Every row comes from one small tree of marks. The marks that hang from a mark follow it in brackets, in alphabetical order. Every link used is in the known rows. Which tree was each row made from?
Known rows:
M[C]: [-0.42  3.11 -0.90 -2.73  2.10  0.66  2.52 -1.85  0.51  3.42 -5.35  5.34
 -2.10  1.17  1.27 -2.79 -5.00 -5.62  1.12 -0.02 -1.54 -1.45 -3.11  0.73
  1.87]
Q[C[F M[G]]]: [ 0.39  1.76  0.12 -6.51  2.60 -0.64  2.24 -1.85 -0.17 -1.08 -2.56  3.12
 -3.62 -1.89 -0.35 -0.68 -0.78 -2.11  2.43  0.16 -1.09 -0.33  1.12  0.93
  1.03]
Q[C[F M] G[H]]: [-2.24  1.99  0.40 -6.56  3.02  0.58  0.30 -0.51  0.32  0.06 -1.88  0.35
 -4.65 -2.19 -0.36  0.15  0.07  0.09  1.45  0.52  0.75  1.45  1.37  0.10
  3.31]
F[C G[H[L]]]: [-0.96  5.05 -2.33 -1.03  4.66 -2.34  1.95  0.09  1.58  4.01 -1.17 -0.59
 -2.91  0.61  1.21 -0.29 -2.27 -1.56  4.65 -2.46 -0.75 -1.80  0.50 -3.75
  0.76]
M[G[H]]: [-1.52  4.51 -0.44 -1.32  3.90 -0.87  1.21 -2.13  1.61  3.65 -3.25  2.84
 -0.94  1.71  1.24 -0.55 -3.89 -5.54  0.17 -2.06 -1.32 -1.72 -0.67 -1.12
  1.86]
Q[C]: [ 0.92  2.15  0.67 -4.59  4.26  1.14  2.37 -1.56 -0.84  0.67 -3.95  1.93
 -2.76 -0.86  1.58 -2.27 -2.14 -4.89  2.90  1.00 -1.57 -2.07 -2.32 -1.12
  0.22]
C[F[G[H] L] M Q]: [-1.63  3.35 -3.07 -2.94  2.41  0.05  2.07  2.49  2.19  4.57 -0.25  3.95
 -2.25 -1.07  1.00 -1.02 -2.38  4.31  3.77 -0.21  2.49 -0.35  1.80  0.56
  1.88]
M[C[F Q]]: [ 0.73  2.75 -0.41 -3.03  0.37  2.41  4.12 -0.95 -0.02  3.77 -4.42  6.95
 -2.92 -0.66  1.50 -2.13 -4.18 -1.18  1.59  1.07 -0.83 -0.55 -2.04  2.67
  1.25]
M[G[C[F] Q]]: [-2.61  5.62  1.15 -2.97  0.73  0.59  2.39 -0.68  0.93  1.66 -1.83  3.72
 -2.07 -0.72  1.01 -1.41 -2.72 -5.54  0.23 -2.55  0.07 -3.20 -1.25  0.70
  0.00]
H[F[C[M]] G Q]: [ 2.39  3.06 -1.18 -5.03  2.94 -2.82  4.88  0.64  0.39  4.58 -2.94  4.32
 -0.98 -2.63  0.90 -2.60 -1.75  1.72  0.89  1.89 -2.40 -2.74 -3.37  2.51
 -6.44]
F[G[C[M] H Q] L]: [-5.31  5.04 -3.21 -3.03  2.97 -1.45  0.55  3.58  3.07  4.21  0.93  0.76
 -1.45 -0.07  1.75 -1.52 -2.86 -0.61  2.86 -2.88  3.46 -2.29 -0.09 -0.38
  1.53]
M[G[Q]]: [-1.16  4.16  0.79 -3.28  3.46 -0.11  1.40 -2.14  1.18  1.71 -3.01  2.99
 -1.54  0.36  1.22 -1.57 -3.25 -6.69  1.00 -2.31 -1.57 -3.03 -2.29 -1.00
 -0.05]
C[M Q[G]]: [-1.36  0.74  1.91 -6.72  3.46  1.18  0.49 -1.66  0.39  1.36 -3.73  4.83
 -2.73 -0.79  0.37 -1.09 -2.15  0.21  0.49  0.57 -0.98  0.81 -2.39  1.07
  1.15]
Q[C G[H[F]]]: [-1.04  2.91 -0.47 -4.87  6.63 -0.29 -1.12 -0.58  0.85  2.37 -3.74 -1.59
 -2.96  0.34  1.05 -1.29 -0.55 -4.77  1.52 -1.34 -1.82 -0.02 -1.88 -2.30
  1.21]
C[F[L] M Q[G[H]]]: [-2.21  2.31 -1.24 -4.22  3.09 -0.29  0.51  1.75  2.38  4.34 -0.67  2.84
 -2.92 -1.35  0.67  0.38 -1.57  3.37  1.90  1.43  1.98  1.06  1.78  1.29
  2.39]
M[C G[H[F]]]: [-1.11  4.55 -3.22 -1.81  4.05 -2.10  1.29 -1.30  2.46  5.60 -4.65  2.82
 -1.13  2.80  1.27 -1.16 -4.24 -6.30 -0.03 -3.07 -2.20 -0.75 -1.74  0.48
  1.72]
G[H]: [-1.15  4.05  0.01 -1.52  3.39  1.00  2.59 -0.98  0.63  4.50 -3.53  3.36
 -0.28  0.52  1.98 -1.02 -4.35 -3.37  0.07  0.29 -0.17 -1.92 -1.84 -0.27
  1.39]
L[F[C[M Q] G[H]]]: [ 0.17  1.81 -1.67 -4.65  3.74 -2.54  3.04  1.19  1.41  1.99 -1.13 -0.45
 -3.15 -1.07 -0.26 -1.08 -1.47  1.90  3.44 -0.98  0.33 -0.34 -2.36 -0.93
 -0.23]
M[G[Q[C[F[L]]]]]: [-0.10  4.02 -1.47 -3.94  3.93 -1.82  1.42  0.49  1.54  0.77 -0.49 -0.24
 -4.07 -1.49  1.06 -1.56 -0.52 -4.99  5.30 -0.62  0.02 -2.63  1.45 -1.53
 -0.27]
L[F]: [ 1.18  3.05  0.29 -3.35  3.56  0.02  2.90 -1.01  0.65  2.60 -4.28  3.07
  0.00  0.54 -0.04 -1.99 -3.51 -4.64 -0.49  1.24 -1.55 -3.16 -5.25 -0.55
 -0.15]
C[F[G[H] L] M]: [-2.55  4.19 -3.56 -2.58  2.09 -1.06  1.43  1.88  2.35  4.05 -0.36  3.29
 -1.87 -0.34  0.44 -1.16 -2.64  1.58  3.29 -0.66  2.63 -1.15  2.37 -0.47
  2.64]
F[C[M Q] G L]: [-0.17  1.44 -2.51 -4.63  4.01 -2.73  2.42  1.23  1.45  1.97 -0.89  2.20
 -4.72 -1.06  0.94 -2.52 -1.58  0.93  7.56 -0.13  0.33 -1.24  0.26 -1.47
 -1.20]
M[C[F[G L]]]: [-1.38  4.60 -3.88 -1.60  1.60 -0.88  1.14  0.40  2.24  3.54 -2.64  4.43
 -4.19  1.65  0.44 -3.71 -3.74 -3.94  4.56 -1.79  0.24 -1.95  0.46 -1.45
  3.14]
G[H[F]]: [ 0.04  4.22 -1.28 -1.93  4.35  0.54  2.39 -0.19  0.82  5.95 -4.05  3.38
  0.88  0.69  2.02 -1.39 -3.81 -3.21 -0.41 -0.25 -1.05 -2.12 -2.61  0.13
 -0.50]
C[F[L] M[G]]: [-0.80  3.08 -1.74 -4.13  2.14 -2.13  2.05 -0.13  2.03  2.50 -1.54  5.18
 -1.93 -0.44 -0.13 -0.74 -2.53 -1.46  2.32  0.49  0.19 -1.54  2.06  1.11
  1.02]
F[C[M Q] G[H] L]: [-1.27  2.23 -3.44 -3.22  4.29 -3.12  2.31  2.36  2.23  3.56  0.18  0.61
 -4.08 -0.95  1.44 -1.48 -1.84  2.21  6.99 -0.70  1.43 -0.43  1.39 -1.47
 -0.06]
H[G L[F[C]]]: [ 3.67  4.10 -1.87 -3.31  4.21 -3.64  4.86  0.82  1.11  4.29 -2.05  0.43
 -1.02 -0.82  0.06 -0.57 -1.35 -0.97  1.42  1.99 -2.42 -3.51 -3.68 -0.76
 -3.78]
H[F[C] G Q]: [ 2.97  4.45 -0.82 -2.74  3.71 -2.19  4.44 -0.04  0.42  5.30 -3.40  3.68
 -1.38 -1.37  1.63 -3.46 -2.02 -1.48  1.32  1.34 -3.28 -3.86 -3.98  0.39
 -6.60]

Write each row's tree:
[ 0.03  1.12 -0.25 -5.41  2.68 -0.91  3.08 -0.73 -0.03  0.44 -2.37  3.12
 -4.60 -1.45  0.66 -2.44 -1.83  0.62  5.19 -1.01 -0.71 -0.84 -1.14 -0.84
 -1.06]
F[C[M Q] G]
[-4.11  2.49  1.64 -6.25  2.33  0.29  0.01 -1.15  0.84  0.95 -3.32  3.88
 -2.64  0.19  0.14 -1.42 -2.55 -2.96 -0.73 -0.98 -0.23 -0.42 -2.44  0.73
  1.95]
Q[G[C[M]]]
[-0.16  2.45 -1.34 -4.39  3.92 -4.81  3.04 -0.55  2.15  1.65 -1.57 -1.00
 -2.28 -0.50 -0.84  0.47 -1.92 -2.65  1.42 -0.56 -0.72 -1.12 -1.13 -0.34
  0.01]
L[F[C[M[G[H]]]]]
[-1.60  4.29 -1.27 -2.32  2.79  0.66  0.60  0.28  2.25  6.01 -2.65  2.73
 -3.45  0.42  0.93  1.15 -2.53  1.45  0.71 -0.43 -0.49  1.83 -0.05  1.18
  4.00]
M[C[F Q[G[H[L]]]]]
[ 0.31  2.18 -0.19 -6.32  3.29 -4.31  3.19 -0.54  1.64 -0.28 -1.36 -0.75
 -2.94 -1.54 -0.91 -0.79 -1.22 -3.91  2.28 -0.85 -1.06 -2.33 -2.66 -0.28
 -2.21]
L[F[C[M[G[Q]]]]]
[ 0.46  3.63 -1.29 -4.07  3.26  0.23  2.55  1.68  0.53  1.70 -0.58  0.50
 -3.68 -2.68  1.79 -2.11 -1.05 -2.82  5.28  1.69  1.03 -3.00  0.12 -0.78
 -0.55]
G[Q[C[F[L]]]]
[-0.18  4.53 -1.12 -3.15  5.26  0.20  1.90  1.34  0.86  3.80 -0.90 -1.90
 -1.32 -1.66  2.60  0.91 -1.35 -0.98  2.46  0.28  0.10 -1.63 -1.18 -1.00
  0.23]
G[H[L] Q[C]]
[-1.56  5.29 -2.00 -2.19  2.22  0.15  1.32  1.30  1.82  2.81 -0.67  2.76
 -2.82 -0.47  1.00 -3.06 -2.44 -2.82  4.33 -1.83  1.25 -3.55  0.31 -2.37
  0.66]
C[F[G[Q] L]]
[-4.09  4.19 -0.20 -3.98  1.58  0.71  3.05  1.64  1.05  3.73 -1.23  2.29
 -0.10 -1.59  2.21 -0.40 -3.43 -0.54 -0.88 -0.45  2.57 -1.73 -2.26  2.64
  0.59]
G[C[M] H Q]
[-0.24  3.51 -1.96 -4.76  3.64 -1.79  1.99  0.22  1.29  2.21 -0.88  0.79
 -2.19 -1.52  0.29  2.58 -0.48  1.82  1.70  0.01 -0.14  0.74  2.88  1.04
  1.98]
Q[C[F M[G[H[L]]]]]
[-0.90  4.17 -1.34 -1.48  1.54  0.05  2.75 -0.99  1.78  4.70 -3.11  4.59
 -2.98  0.73  1.25 -0.42 -3.81 -2.04  1.14 -1.66 -0.75  0.30  0.03  1.83
  2.84]
M[C[F Q] G[H]]
[-0.67  3.45 -1.53 -4.20  3.76 -0.97  3.64  3.32  2.09  6.17 -1.00  1.95
  1.63 -0.93  1.03  2.19 -2.59  4.87 -1.80  1.55  1.00 -0.44 -3.86  3.50
  0.17]
G[C[M Q] H[L[F]]]
[-0.93  4.57 -1.57 -3.13  2.41 -1.33  2.31 -0.25  2.06  4.46 -1.32  3.95
 -0.18 -0.55  0.21  2.60 -2.49  1.93 -0.33 -0.22  0.03  0.09  2.28  1.88
  2.10]
C[F M[G[H[L]]]]
[ 0.04  5.14 -1.34 -3.22  4.50 -0.92  0.73  0.92  2.11  3.15 -1.63  0.06
 -0.33  0.55 -0.15 -0.98 -2.05 -2.36  1.03 -2.22 -1.11 -3.27 -4.55 -2.59
 -0.01]
H[L[F[G[Q]]]]
[-1.40  3.64  1.11 -3.04  3.09  0.16  2.28 -1.38  0.86  2.67 -3.34  4.83
 -1.64  0.96  1.80 -1.60 -3.51 -4.60  0.69 -1.86 -1.78 -1.85 -2.90  0.72
 -0.22]
M[G[C[Q]]]
[ 1.00  2.95 -1.56 -3.49  3.60 -0.35  2.66  0.68  0.30  1.89 -1.86  2.00
 -3.47 -1.57  1.38 -2.14 -1.43 -3.03  4.91  2.47  0.18 -2.26  0.74 -0.93
  0.25]
Q[C[F[L]]]
[ 0.82  1.31  0.24 -6.67  1.72  1.26  3.55 -0.62 -1.15 -0.33 -2.89  3.58
 -3.15 -3.13  0.43 -1.21 -1.21 -0.06  2.29  2.53  0.09 -0.54 -0.19  1.72
  0.44]
Q[C[F M]]
[-4.10  7.10 -1.71 -1.05  3.60 -0.02  0.64  2.00  2.35  5.19 -0.40  0.23
 -0.51  0.87  2.18 -0.38 -3.00 -1.54  0.92 -4.16  1.23 -2.69 -1.81 -1.68
  1.57]
F[G[C H[L] Q]]
[ 1.22  0.44  0.81 -5.68  2.40 -0.53  4.94 -0.71 -0.57  1.47 -2.91  3.84
 -3.22 -2.63  1.41 -1.33 -2.39  1.01  3.93  2.24 -0.70 -0.81 -1.59  1.46
 -2.23]
F[C[M Q]]
[-4.05  3.93 -0.08 -5.17  1.51  0.44  1.32  0.58  0.84  0.97 -1.75  3.33
 -1.90 -0.78  1.00 -2.69 -2.67 -2.16  1.16 -3.13  1.32 -2.52 -2.69  0.33
  0.50]
F[G[C[M] Q]]
[ 0.36  3.54 -1.65 -4.51  3.84 -3.58  3.89  2.55  2.04  3.93  0.39 -2.63
 -0.74 -2.49  0.41  1.99 -1.37  2.25  1.74  1.35  0.90 -1.67 -1.96  0.68
 -1.54]
G[H[L[F[C[M]]]] Q]
[ 0.12  2.41 -0.75 -6.19  3.77 -3.42  2.98 -0.81  1.10  1.03 -2.34  1.01
 -2.51 -1.86  0.79 -1.19 -1.18 -3.66  2.99 -1.86 -1.62 -1.99 -1.26  0.35
 -3.67]
H[F[C[M[G[Q]]]]]
[-0.22  2.53 -1.65 -4.18  1.50 -0.31  3.28  0.84  1.03  3.26 -1.76  5.76
 -1.27 -1.49  0.60 -1.37 -3.07  0.61  2.35  2.75  1.38 -1.73  1.01  1.86
  0.48]
C[F[L] M]
[-0.50  2.31 -2.17 -4.35  2.07  0.23  2.15  1.46  1.36  2.87 -1.21  5.61
 -2.75 -1.26  0.49 -2.19 -2.12  2.91  4.26  0.10  1.33 -0.96  0.94  0.56
  0.68]
C[F[G L] M Q]
[ 0.88  3.34 -1.71 -5.62  4.71 -4.24  2.70  0.19  1.77  2.86 -1.14  0.44
 -1.63 -1.62  0.86  0.79 -0.73 -0.97  3.08 -1.71 -2.04 -1.60 -0.57  0.51
 -3.77]
H[F[C[M[G[Q]]]] L]
[-1.51  2.36 -0.39 -5.67  2.57 -0.11  2.21  1.27  1.05  1.52 -2.42  3.60
 -1.40 -0.18 -0.36 -2.27 -2.40  0.38  0.25 -1.34  0.22 -1.46 -5.08  0.94
  0.08]
L[F[G[C[M Q]]]]
[-1.36  5.27 -2.12 -2.97  5.64 -0.29  0.09  1.24  1.38  2.79 -0.49 -2.54
 -2.62 -0.39  1.82 -0.15 -0.91 -1.41  3.97 -3.01  0.17 -1.61 -0.68 -3.28
  1.53]
F[G[H[L] Q[C]]]
[ 0.27  4.17 -0.81 -3.97  2.95 -0.22  2.95  1.71  1.00  4.42 -0.74  2.07
 -1.26 -3.23  1.18  1.87 -1.08  5.84  0.95  3.05  0.25  0.11  0.96  2.34
  0.05]
G[H[L Q[C[F M]]]]
[ 0.64  4.83 -1.69 -1.74  4.85 -1.24  2.53  0.88  2.09  6.22 -2.23  0.79
  1.58  0.79  0.65  1.27 -3.25 -0.85 -1.26  1.22 -0.79 -2.09 -3.41 -0.33
  1.00]
G[H[L[F]]]
[ 0.59  4.71 -0.67 -1.24  4.43 -1.84  3.48  0.18  1.43  5.93 -2.79  1.49
 -1.09 -0.77  2.22 -1.73 -2.89 -1.56  1.83  0.29 -1.87 -2.51 -2.65 -0.43
 -3.57]
G[H[F[C] Q]]
[ 0.04  1.37  0.53 -5.44  3.11 -0.21  2.26 -1.96  0.70  1.72 -3.49  5.76
 -1.30 -0.35  0.70 -0.62 -2.88 -0.77  0.82 -0.23 -1.56 -0.27 -1.53  1.94
 -0.14]
C[M[G] Q]
[ 0.11  3.60  0.35 -2.79  1.58  2.79  2.27 -0.92 -0.13  2.12 -3.19  5.84
 -2.86 -0.55  0.80 -2.78 -2.58 -0.69  2.60 -1.31 -0.70 -1.66 -1.26 -0.62
  0.76]
C[F[G] Q]
[-1.34  4.11 -0.53 -3.44  4.98 -0.98  0.95 -0.77  1.18  1.39 -1.72 -1.73
 -2.92 -0.65  1.73 -0.46 -1.46 -5.82  2.49 -2.44 -0.73 -1.63 -0.69 -1.68
  1.01]
M[G[H Q[C]]]
[-0.12  1.18 -0.15 -6.75  4.23 -1.36  1.51 -2.03  0.10 -1.06 -3.26  2.14
 -3.28 -0.61  0.13 -0.91 -1.24 -3.81  2.60 -0.42 -1.69 -0.55 -0.55  0.02
  0.78]
Q[C[M[G]]]
[-0.76  0.20  1.67 -6.85  3.42 -0.87  1.62 -1.38  0.15  0.17 -2.80  2.24
 -5.23 -1.76  0.30 -1.19 -1.01 -0.03  3.70  0.73 -1.23  0.66 -1.36  0.05
 -0.60]
F[C[M Q[G]]]
